Each row was made from one small tree. Brackets hold a mark, then the marks that hang from it, in the order of their numbers. Every link used is in the known rows. Write each row's tree.
Known rows
{Q_996 Q_935}: [ -4  -3  20 -20   5  50  -6  17 -35   5 -14  -2 -12   6  -4  33   0 -31
  -8   0 -28  -3 -13]
{Q_233 Q_506 Q_935 Q_996}: [ 24   1  -9 -26  27  34  -2 -15  -7  -2 -15   0  27   8  13  33 -17  43
  11 -17   1 -17  16]
{Q_233 Q_506}: [-21   1  -2 -20  16  -1  -3  17 -18  15 -19   5   0  29  27  24  -6  -2
   7 -19 -15  -4   1]
{Q_295 Q_996}: [-17  -8  -8  -9  12  13 -17 -11 -18  -1 -38  19  -6  20  40  16  -1  19
  -3 -41  15  -1  -1]
{Q_935 {Q_996 {Q_152 Q_233} Q_295 Q_506}}: [ -5 -16 -12  -4 -31   1  22   0  37  28  30  -4 -23   6  -5 -52   3   9
   1  33 -11   1  -4]
{Q_506 {Q_295 Q_996}}: [-27  -6   2  25  12   1 -11 -21 -13  -2   3  25  -3  14  26  35  15 -13
   1 -38  22   7   1]
{Q_506 {Q_996 {Q_152 Q_233 Q_935} Q_295}}: [ 22   7  -1  15 -11   4  18   7  18  -8  36  20  25 -26 -20 -48   5 -34
  -5  41  -3  -5  -4]
{Q_996 Q_295 Q_506}: [-28   2   9 -20  -1 -19  29   9  -3  21  15 -12 -24   9   1   6   7   7
   6  21  -5 -16 -13]
{Q_152 {Q_996 {Q_295 Q_233} Q_935}}: [ 14  -4   0  -9   4   9   3   5 -19 -29  29  -7   1 -14   5  -3   4 -29
 -11  21  14  14   2]
{Q_233 {Q_506 Q_295} Q_935}: [ 16   8  14   6  17  -1   1  -5  -9   4  19   2  23   9 -19  43   0  -9
  10  -7 -16  -1   9]
{Q_152 Q_233}: [-18  15 -17   5  -6  25 -15   9 -12   7   0  28   7  38   3   2   0 -22
  -3  -5 -39  15 -14]
{Q_935 Q_152 {Q_996 Q_295 Q_506}}: [-12  -7 -12 -13 -35  14  15  -9  18  30 -11 -18  -7 -18  13 -31   8   9
   5  19  -2 -13 -20]
{Q_295 {Q_233 Q_506} {Q_996 Q_152 Q_935}}: [  7 -14  13 -16  13 -55  -6  16  10 -39 -14 -24 -32  -5  -1 -24 -14   8
  -2  -8  20  13  27]
{Q_152 {Q_233 Q_506} Q_996}: [  3   4 -41 -12   0  -5 -34  -2  -3  -7  14  39  21  38  45   4 -14   0
 -11  -7 -24  27   5]
{Q_506 Q_295 Q_996}: [-12  -2   0  27   4  32   1  -6  -9  11  15  30  -2  -2  25  47  20 -17
  -3 -13  14 -25  -4]
{Q_935 Q_996}: [ -8 -18 -14  -9  -9  76 -12  -5 -18  29 -30  13   3  25  38  10   1  11
  -5 -21   6  -7  -3]
{Q_506 {Q_295 {Q_233 Q_152} Q_996}}: [-19  11   0  55  13 -49  -8 -13   5   0  -6   6   3   5 -16  12  12  -9
  14 -35  21  17  13]
{Q_506 {Q_295 {Q_996 Q_935}}}: [-12 -10  19  16  13  13 -12 -15 -19 -14  14  13 -13   2  10  44  10 -30
  -8 -21  15   7   4]
{Q_295 Q_233}: [-21   8   0   3   4   4  -4  19 -19  -8 -24  -5  -6  24   0  -1   4  -2
   1 -18   3   7  -4]
{Q_233 {Q_506 Q_996} Q_935}: [ 41   4  -3 -24  13  24  -3   0  -5   2 -12   9  18  -2  12  34 -11  37
  -1   0  -7 -34  13]
{Q_295 {Q_233 Q_935 {Q_996 Q_152}}}: [ 26  -1  -2   0   8  22   7  -4  13 -13 -21 -18   7 -15 -29 -23  -3  26
  14 -11   6  -1   8]
{Q_295 Q_233 {Q_996 Q_152}}: [-10 -11  -2   6   2 -34  -5   5  12 -20 -35  -6 -23   1   7 -40   3  17
   5 -31  24  14  10]
{Q_506 {Q_295 {Q_233 Q_152 Q_935 Q_996}}}: [ 13  19   0  49  18   2   4 -19   8   7   6  -5  30 -11 -52  24   8   1
  24 -16   3   3  12]

Which tree is each row?
[ 11   8  -1 -11  -2 -20  -9  20   0 -30 -19 -15  -7 -18   4  -1  -9  -3
 -10  10   2 -14   5] | {Q_295 {Q_233 {Q_506 {Q_996 {Q_935 Q_152}}}}}
[  3  17  20   5  16 -50  28  25  -5  -4  19 -34   3 -17 -49  -6   0 -39
  18  36 -11   2  12] | {Q_996 {Q_295 {Q_233 Q_152 Q_506}} Q_935}
[ -2   7 -24  -3 -15  10  -1 -10  -1   8 -13   9  24 -30  22 -26  17 -38
   8   3 -17  12 -26] | {Q_935 {Q_152 {Q_996 Q_295}}}
[  2   7 -36  -7   3 -25  -6  -5   4 -11  44  32  26  21  34 -11  -5 -19
  -3  18 -11  24   5] | {Q_152 {Q_233 Q_506} {Q_996 Q_295}}
[-16 -14   4  -7  -3 -64  -1   6  25 -14 -27 -20 -50   4   3 -33  -6  55
  -2 -17  23   6  11] | {Q_295 Q_233 {Q_996 Q_152 Q_506}}
[  2  -3   4 -15  -4  16 -23  -9 -14 -13 -41   0  -9 -17  12   4  -2 -15
  -8 -18  -7   5 -12] | {Q_295 {Q_996 {Q_935 Q_152}}}
[ -7  17   7  56  19 -11  -4 -12  -3  -3  11   0  39  -5 -40  13   4 -21
  11 -16  20  16   6] | {Q_506 {Q_295 {Q_233 {Q_152 Q_935} Q_996}}}
[ 19  -8  16  -1  -3   2  32  23  12 -18  22 -16 -24 -46 -21 -29  15 -29
  -1  43  15 -23   4] | {Q_506 {Q_996 Q_152 {Q_295 Q_233} Q_935}}
[  1  10  17   0 -16 -46  26  14  25   3  48  -9   0  -6 -52 -59  -4 -20
  -2  52 -26  19 -14] | {Q_996 {Q_152 Q_233 Q_935} Q_295 Q_506}
[ 21   6  -6 -23  -7  28  -4 -22  13  11 -33 -16   7 -24 -13   9 -11  53
   7  -4 -21 -18 -15] | {Q_233 {Q_935 Q_152} {Q_996 Q_506}}
[ 12   5   3 -19   2  -7  16  12   2  -8   8  -8   1 -37  12   7   3 -28
   1  34  -5 -29  -2] | {Q_233 {Q_506 {Q_996 Q_295 {Q_935 Q_152}}}}
[  6 -13  18   3   7  -6   8  15   9   2  31   5 -19 -22   4  27   8 -33
   0  14  -3 -19  13] | {Q_233 {Q_506 Q_295 {Q_996 Q_152 Q_935}}}
[ 11  -1  -4  -4 -22  34 -26  -9  -4   2  14  16  20  38  -1 -14 -28  23
 -33  13  -9  17  -5] | {Q_152 Q_233 {Q_935 {Q_996 Q_506}}}
[ 11   1  10   5  -8  21 -12  -6  -3  47 -28  -5  26   7 -23   1 -16  29
  -2   0 -14   2  -4] | {Q_233 {Q_152 {Q_935 {Q_996 Q_506}}}}
[ 30 -11   6 -22 -12  43  17 -16   3  24  11 -15   5   0 -11   3  -5  42
   0  22   3 -20   0] | {Q_233 {Q_935 {Q_996 Q_295 Q_506}}}
[-27   9   9  -8  -1 -48  30  16   4  -5  18 -27 -28  10 -14 -12   3  15
   2  23  14  -8  -5] | {Q_996 {Q_295 Q_233} Q_506}
[-15  -5  -7   7  -4 -25 -16  -7   1  -6  22   8 -18  15  20  26   1  24
 -15 -11  16  14   0] | {Q_152 {Q_996 {Q_506 {Q_295 Q_233}}}}
[  5  -4  12  10   5 -31 -13   2   5 -34 -25  -9   5  -4 -11 -49  -9  12
  -6 -23  32  25   9] | {Q_295 Q_233 {Q_996 {Q_152 Q_935}}}
[-17  -9  -6  10 -35  19  -8 -17  17  32 -10  -5 -13  -4  12   1   8   4
  -4  -7  -7  -3 -19] | {Q_935 Q_152 {Q_996 {Q_506 Q_295}}}
